In the rows, zero is written as 128.
Known rows, with every step that occurs:
tilet/lipin/tadob/pipon/rukabor: [156 122 135 131 184  96  97 133 162 128 155 112 147  97 113 130 132  70
 124  65 145 139 115 173 120  81 119  56 158 172 118 130 103 117  93 114
 134  94 104]
gire/tabot/rikozu: [116 173 108  64 127 114 138 142  92 101 189 119 180  98 134 169 102  85
 133 119 135  77 137  64 147 123 131 162 170 202  88 172 148 204  59 148
 177  72 153]
rukabor/lipin/tilet: [ 64 126 107 110 123 123 190 118  95 101 148 114 109 119 160 131 114 126
 110 139  83 104 137 183 131 134 122 151  94 170 143 136 127 149  80  90
 118 154 126]
lipin/tilet: [ 78 127  91 155 104  98 153 125 102 111 154 125 115 120 159 155  96  96
 130 127  95 124 146 130 137 126 138 161 116 183 123 141 149 154 108  81
 134 157 119]
piru/pipon/lete: [123 123 102 153 114 138 149 140  84 156 102 148 132 104 131 131 130 153
 116 191 165 121 156 110 141 135 103 105 136  89 147 145 183 127 179 164
  98 202  96]
piru/lipin/lete: [129 106 159 114 131 160  97 168 196 117 138 137 118 157 134 119 119 151
 109 119 112 136 131 116 158 171 114 137  94 110 129  87 129  96 123 134
 172 117 161]
gire/tabot: [112 146 110 110 147 117 112 116  94 127 163 134 144  88 140 157 132  90
 144 114 128  91 117  91 138 123 158 141 144 160  98 170 125 193  71 118
 152 102 142]
tilet/lipin/tadob: [150 144  94 117 123 155 113 140 161 136 160 141  96  79 120 145 143  87
 128 121 155 144 136 152  87  98  83 113 135 175 149 147 127 114  91 118
 144  97 145]
busa/lete/lipin/tadob: [164 149 113 118 105 129 101 115 154 178 133 143 144 155 107  85  55  89
 139 152 176 145 139 130  86 104 139 178 148 142 152 134 130 117 147  98
 124 121 120]
lipin/lete: [106 146 146 118 133 154 109 139 162 108 136 123 139 142 130 137 126 143
 139  88 118 143 141  91 149 157 116 125 127 143 136 121 130 121 132 140
 145 116 178]
lipin/piru/pipon/rukabor: [122  97 178 189 153 117 138 116  66 160 105  96 140 140 122 119  91 164
 169 120 190 132  89  90 119 159 113 134 135 117 132 127 165  94 183 167
 147 187 120]
vupesi/lipin/lete: [ 76 188 160 125 132 143 114 132 140 112 137 128 144 197 138 159 117 145
 130  83 131 156 131  70 156 167 146 152 139 131  94  93 164 137 149 145
 129 100 181]
rukabor/lipin/tadob/pipon/lete: [127 170 127  74 157 132 149 145 131 122 139 134 117 117 146  96 167 138
  91 126 109 117 142 212 116  99 102  77 135 102 190 110 102 119 102 128
  54  87 109]
gumo/niro: [104 118 137 140  87 159 128 135 121 127 139  99  96 142 150 109 116 130
 167 126 119 150 118  99  79  90 151 162 135 147  97 161 114 181 105 152
 181 156 147]
pipon/vupesi: [135 133 125 129 140 106 147 116 130 116 122 130 118 142 137 158 151 108
 123 136 132  80 135 111 107 113 167 133 110 152 138 136  83 155 156  99
 135 129 131]
tadob/pipon/lete/rikozu: [135 169  79 115 142  95 117 163 144  94 120 168 125 143 156 128 165 125
 131 122  96 142 146 122 162  82 105  57 178 124 143 152 100 147 107 141
  73  99 138]
piru/pipon/tilet/lipin/lete/rikozu: [140 122  71 111 117 205 122 149 184  93 137 166  98  91  97  98 151 159
 180 135 110 219 159  72 147 158  61  78 158  98 130 180 133  66 107 200
 120 143 157]
busa/niro/gumo: [ 90 163 106 181 103 124 126  86  55 161 185 147 140 161 152 144 135 117
 127 106 149  86 120 129 119  91 160 115 164 162 132 141 122 153 105  93
 120 159 159]
rukabor/lipin/tadob: [122 162 147  82 146 172 161 122 115 125 150 118  98 123 136  90 145 132
 103 127 132 134 130 189  83 115  91 136 127 150 172 136 133 125  93 122
 101 103 141]
tabot/rikozu: [117 156 128  99 114 124 140 161  98  95 153 123 159 139 130 150  92 113
 129 126 129 105 149  82 141 120 107 161 163 191 106 151 160 175  98 148
 163 106 143]
pipon/rukabor/lipin: [ 90 121 164 125 203 111 147 124  73 111 119  99 144 147 152 113 119 153
 108 106 140 102 101 173 147 142 118 107 128 148 120 141 135 159 105 131
 132 167 109]
niro/gumo: [124 146 113 202 144 130 116 118  81 150 151 179 153 114 149 131 125 109
 127 110 135 109 119 118 117 130 151 131 162 161 143 139 138 175 108  87
 141 138 125]
vupesi/pipon/piru/lipin/lete/rikozu: [187 149 109 133 119 135  69 142 203  81 105 102 111 168 100  90 168 164
 103 169 119 180 107 114 219 166  71 153 122  92 107  88 146  90 144 171
 177  84 188]
rukabor/lipin/piru/pipon: [119 103 169 118 124 182 169 115  80 152  98 116 108 117 114 102 115 187
 154 152 138 109 109 132  87 160 100 149 108  89 173 128 121  87 144 165
 113 154 156]
vupesi/pipon: [126 100 121 167 108 129  77 120  74 129 110  88 112 126 111 144 142 134
 125 129 144 137 137 109 162 126 129 168 151 139  79 151 135 166 128 106
 153 132 160]
piru/pipon/lete/rikozu: [149 152  70 138 116 144 162 150 104 124 103 169 120 123 136 118 151 159
 128 192 156 150 154 100 143 119  67  85 171 109 159 183 183 115 167 188
  76 178 131]
vupesi/lipin/lete/pipon/rukabor: [ 93 156 218 124 157 109 132  91  98 134  96 115 208 185 145 155 117 166
 107  58 163 158 104  84 173 176 182 137 136 108  63 105 209 151 188 168
 125 135 130]
vupesi/pipon/rukabor/lipin: [106  95 156 150 180 113 109 110  38 122 101  47 137 144 127 115 143 165
  92 115 164 115 108 174 179 141 114 135 140 135  80 141 133 164 120 122
 146 162 134]
lipin/tadob/pipon: [154 148 154 116 139 131 110 131 145 129 154 123 125 121 119 105 132  84
 132  89 102 145 139 147 101  78 146 114 159 148 136 133 108 131 102 106
 104  70 126]
piru/lipin: [133  91 143 138 132 136 106 165 137 132 131 145 108 150 142 118 112 129
 112 151 121 114 125 136 140 137 134 149 104 118 112 113 134 139 107 111
 165 143 115]
piru/lipin/tadob/pipon/lete/rikozu: [179 163  94  99 136 124 117 188 198 114 147 173  92 159 156  84 170 119
  97 146 112 167 138 177 133  81  79  77 156 103 169 114 115  86 107 136
  77  61 117]
tadob/pipon/piru/lipin/tilet: [139 109 122 154 119  62 118 134 176  99 139 121 123 127 130 108 101  81
 112 169  48 109 102 177 182 122 163 147  72 116 112  60 121 126 104  90
 157 121  62]
tilet/lipin/piru/pipon: [146  83 112 148  96 161 119 132 128 164 108 141 108  73  95 155 116 144
 173 141 163 122 116  98  86 142  87 126 119 113 142 135 118  74 144 162
 155 157 158]
piru/pipon/vupesi/lipin/lete/rikozu: [147 198 135 109 127 157 185 115 173 114 123 134 136 201 109 146 160 151
 118 132 135 156 148  54 127 151 143 120 157 122 131 144 136  88 221 184
  91 112 201]
tadob/pipon: [132 111 153 131 144 113  98 134 125 118 124 127 145 125 123 129 125  98
 141  94  78 114 133 119 139  97 171 105 146 135 104 141  86 165  95 107
 123 110 126]
tilet/lipin/tadob/pipon: [168 128 114 106 133 135  98 140 186 130 158 137 117  74 104 134 147  66
 129  83 110 139 140 163  97  73 122  80 147 155 133 137  78 117  73 108
 124  66 136]
tilet/lipin: [129 110  92 126 125 136 100 143 144 122 131 150 115  85 122 169 133 100
 138 125 137 108 133 125 121 116 108 105 126 159 113 149 103 144  91 118
 164 135 143]
vupesi/lipin/lete/rikozu: [100 221 127 111 140 148 121 141 158  84 142 147 129 212 146 144 141 150
 138  79 121 190 134  61 160 146 108 130 172 152 108 132 156 127 141 170
 109  77 220]
rukabor/lipin/piru/pipon/vupesi: [141 103 164 108 128 159 199  98 108 148  95 110 104 129 114 122 148 176
 136 164 146  67 110 138  65 155 132 145  85  93 188 115  72  74 185 147
 106 147 154]
tadob/pipon/lete/lipin/tilet: [100  92  46 146  73  66 123 144 158 133 142 131 135 141 132 142 100 124
 120 147  50 112 159 164 148 109 151 116 112 131 139 115 123 141 113  52
  97 130  67]
tilet/lipin/lete/pipon: [147  97 143  75 106 164 116 114 191 135  95 153 169  65 110 173 147 140
 125  88 132 135 139 112 129 153 127  98 102 116 116 140 130 120 127 154
 157 116 168]

Rows:
[143 123 189  27 136 159 193  81 162 124  80 123 167 118 129 141 180 177
  85 108 111  79 133 151 106 163 173 118  69  93 165 124  83 121 172 136
 105 110 166] => rukabor/lipin/lete/pipon/vupesi
[129  77 115 117 105 150 112 117 101 126 105 174 128  63 131 139 139 131
 159 133 116 161 131 113 121 133 150 127 116  82  82 162 131 161  80 137
 138 155  66] => lete/pipon/tilet/lipin
[129  76  92 156 115 175 119 138 102 131 129 153  98  65 104 113 121 130
 171 173 131 166 147 102 122 139 113 113 140  88 100 165 143 113 105 159
 138 194  73] => piru/pipon/tilet/lipin
[145  56 144 191 111 122 118 113 103 183 100  91 145 163  88 102  69 191
 170 139 164 131  94 100  99 165 118 149 122 109 134 127 168  84 187 135
 155 181  96] => lete/lipin/piru/pipon/rukabor
[155 117 146 120 153  88 130 119 155 111 120 125 140 136 122 150 157  88
 124 101  83  74 133 126 117  86 202 103 126 139 124 127  34 155 142  88
 117  97 128] => tadob/pipon/vupesi
[143 143 174 145 185  93 114 124 121 128 153  98 150 142 128  97 123  89
 126  63 131 145 118 159 129  90 147  90 166 159 121 128 130 137 117 114
 116  98  93] => lipin/tadob/pipon/rukabor
[ 95  85 108 150 100 109 144 154 134 118 156 132  96 140 160 132  89 106
 104 156  91 113 134 157 146 140 130 172  82 151 118 106 145 126  98  75
 162 157 104] => piru/lipin/tilet
[175 187 147 130 145  99 109 104 164 115 136 115 132 112 106  87 141  82
 134 131 103 141 104 156 130  89 142 126 132 130 143  90 136 127 119 136
 120  70  95] => lipin/tadob/pipon/piru
[101 146 172 173 100 144 142 118  65 160 109 129 121 175 121 143  99 161
 164 137 168 146 106  58 102 158 144 186 142  98 110 103 177 104 189 167
 115 146 155] => vupesi/lipin/piru/pipon
[160 106 189 141 187  99 102 154 155 139 158 105 135 158 134  79 112 100
  98  90 132 139 104 188 139 101 141 101 134 130 117  95 131 107 110 108
 141 100  70] => piru/lipin/tadob/pipon/rukabor
[165 103 136 145 127 136 174 104 113 148 109 121 133 118 104 141 144 122
 117 171 142  84 146 103  98 124 165 127 120 121 141 155 115 122 200 133
 123 176 120] => piru/pipon/vupesi
[ 70 105 151 123 184  69 166 115  92  99 148  79 153 135 152 116 100 111
 110  84  69  97 113 208 164 117 157  95 118 166 116 125 100 153  78  81
 111 148  85] => tadob/pipon/rukabor/lipin/tilet
[126 199 189 110 118 118 128  77 138 118  80 136 193 158 120 148 134 160
 115 130 133 153  95  80 171 178 175 169 102  81  84  71 212 144 191 189
 129 107 129] => vupesi/lipin/lete/pipon/piru
[150 109  91 143 111 195 132 136 123 141 158 145  83  56  98  85 133 111
 162 164 148 199 149 126  89 124  88 122 144 100 134 161 161  80 107 157
 116 157  72] => piru/pipon/tilet/lipin/tadob
[113 137 114 136 140  85 103 155 121 120 117 148 139 126 144 143 144 123
 125 123 104 109 148 133 160  98 142  81 146 105 130 115 103 159 124 121
  95 123 101] => tadob/pipon/lete
[110  82  33 167  42 114 169 128 116 167 128 128 126 117 115 131  85 158
 112 213 110 120 171 139 127 145 117 141 107 115 153 143 204 111 171  97
 105 209  62] => piru/pipon/lete/lipin/tilet
[111 123  81 172 103 107  84 142  68 133 102 105 112 128 137 156 163 152
 107 159 167 135 148 121 179 129 100 143 148 110 105 125 144 163 152 122
 120 148 137] => vupesi/pipon/lete
[122 140  82 133 122 159 101 151 140 114 176 151  67  85 130 104 140  95
 165 130 136 197 139 141  96 113  84 130 138 135 131 137 126 114  64 122
 129 113  87] => pipon/tilet/lipin/tadob
[154 109 147 153 106 135 170 105 114 159 100 115 111 134 113 145 133 147
 159 155 161  89 118  84  74 141 143 156 102 109 165 119  93  81 212 138
 125 149 151] => lipin/piru/pipon/vupesi
[ 92 127 159 111 137 152 141 129  96 125 112 120  96 146 149 122 126 177
 154 118 126 105  94 140  95 151  96 157 101 122 167 106  87 114 104 131
 126 113 171] => rukabor/lipin/piru
[ 82  94 165 101 146  92 208  82  54 125 106 102 176 112 166 132 109 142
  87 113 118 105 108 197 144 146 157 129  92 145 117 146 173 166 117 107
 117 190  79] => lete/pipon/rukabor/lipin/tilet
[ 96 144 158  73 154 178 141 130 154 102 128 115 130 136 131 113 138 172
 118  99 103 120 134 145 141 171 103 113 108 127 155 119 107 117 107 145
 126 113 184] => rukabor/lipin/lete
[178 162 141 142 133 127 114 135 173 129 141 134  98 136 127  80 127 111
 101 191 142 144  95 170 125 128  96 167  89 111 148  67 178 102 133 140
 163  99  81] => pipon/piru/lipin/tadob
[ 94 119  95 120 131 166  84 155 178  87 155 151  99 101 123 131 135 139
 175 101 111 183 145  92 150 168  93 111 121 111 116 122 105 108  77 143
 153 121 133] => pipon/tilet/lipin/lete
[119 112 105 140 110 130  93 148 146 130 124 146  96 102 128 173 123 130
 178 106 152 115 100 108  94 133  85 138 110 145 138 116  80 103 104 125
 167 106 174] => tilet/lipin/piru
[116  96 142 196 159  89  76 113  50 130 110  58 144 147 122 134 129 133
 118 104 172 138 114 122 187 131 126 147 161 151  61 147 153 171 145 112
 166 163 127] => vupesi/pipon/rukabor
[ 95  78  16 187  33  87 105 129 108 144 128  84 107 142 126 150 118 152
 100 182 115 135 165 150 168 139 112 178 115 134 114 125 168 144 144  51
 124 158 100] => vupesi/pipon/lete/lipin/tilet
[142 116 115 127 113 111  90 125 135 167 104 153 162 161 111 111  43 106
 146 154 155 116 138 103 126 121 165 171 139 130 117 137 108 151 146 103
 142 158 119] => busa/lete/lipin
[114 142 157  90 164 164 133 131 111  99 160 123  87 118 136  45 148 124
 148 105  66 174 136 186 105 104 135 118 138  90 145 125  83 124  50 119
  70  81  75] => rukabor/lipin/tadob/pipon/tilet
[146 130 178  97 125 112 131  93  75 169  62 165 194 109 141 132  79  93
 127 133 182 115 126  93 136 119 189 159 138 103 104 153 130 172 164 148
 119 176 119] => busa/lete/pipon
[147  96 137 136  83  82 164  96 137 125  96 142 146 106 144 126 106 117
  91 199  96 114 100 170 162 151 162 186  44  98 108  82 194 140 141 115
 163 162  51] => lete/pipon/piru/lipin/tilet
[133 147 155 148 129 125 174 103  89 149 118 124 135 169 115 157 136 125
 105 163 152  99 138  80 111 133 199 155 132 114  99 127 147 135 216 141
 104 162 126] => piru/pipon/vupesi/lipin
[106 168 147  82 208 146 151 130 153  72 127 110 146 173 147  96 146 182
 119  75 128 151 111 145 166 161  64  70 146 157 152 153 125 109 107 172
 118 114 189] => pipon/rukabor/lipin/lete/rikozu
[152 149  74 112 127 111 104 162 183 132 151 159 114  76 125 147 161  87
 111 115 138 135 147 174 117  78  90  55 146 128 158 117  98 105 100 121
  94  83 112] => tilet/lipin/tadob/pipon/lete
[127 103  76 154  94 139 123 153 126 165 102 159 106  74 121 167 132 163
 159 173 192 116 124 111 105 148  58 101 116  86 170 115 131  67 170 173
 125 172 135] => tilet/lipin/piru/pipon/lete
[193 113 161 105 145 113 135 142 208 136 154 127 104 150 120 104 159  84
  88 127  99  99 131 179  89  86 176 120 102 118 150  86  57  93 138  82
 117  59 106] => piru/lipin/tadob/pipon/vupesi
[ 97 176 156 152 123  89 142 114 105 127 123 125 109 213 152 179 136 135
 149 111 161 102  91  73  86 141 173 189 113 130 124  69  85 125 192 114
 119  92 167] => pipon/vupesi/lipin/piru
[175 108 124 119  99 139  94 123 183 151 150 119 129 142  92  90 113 108
 133 108  75 147 144 159  82  84 158 126 144 138 141 136 112 123 103  78
 112  63 104] => lete/lipin/tadob/pipon
[171 105 138  58 112 139 146  98 214 133  93 149 164  79 110 193 178 126
 107 100 133  94 139 115 107 148 160  91  78 120 139 132  75 110 173 134
 145 106 169] => tilet/lipin/lete/pipon/vupesi
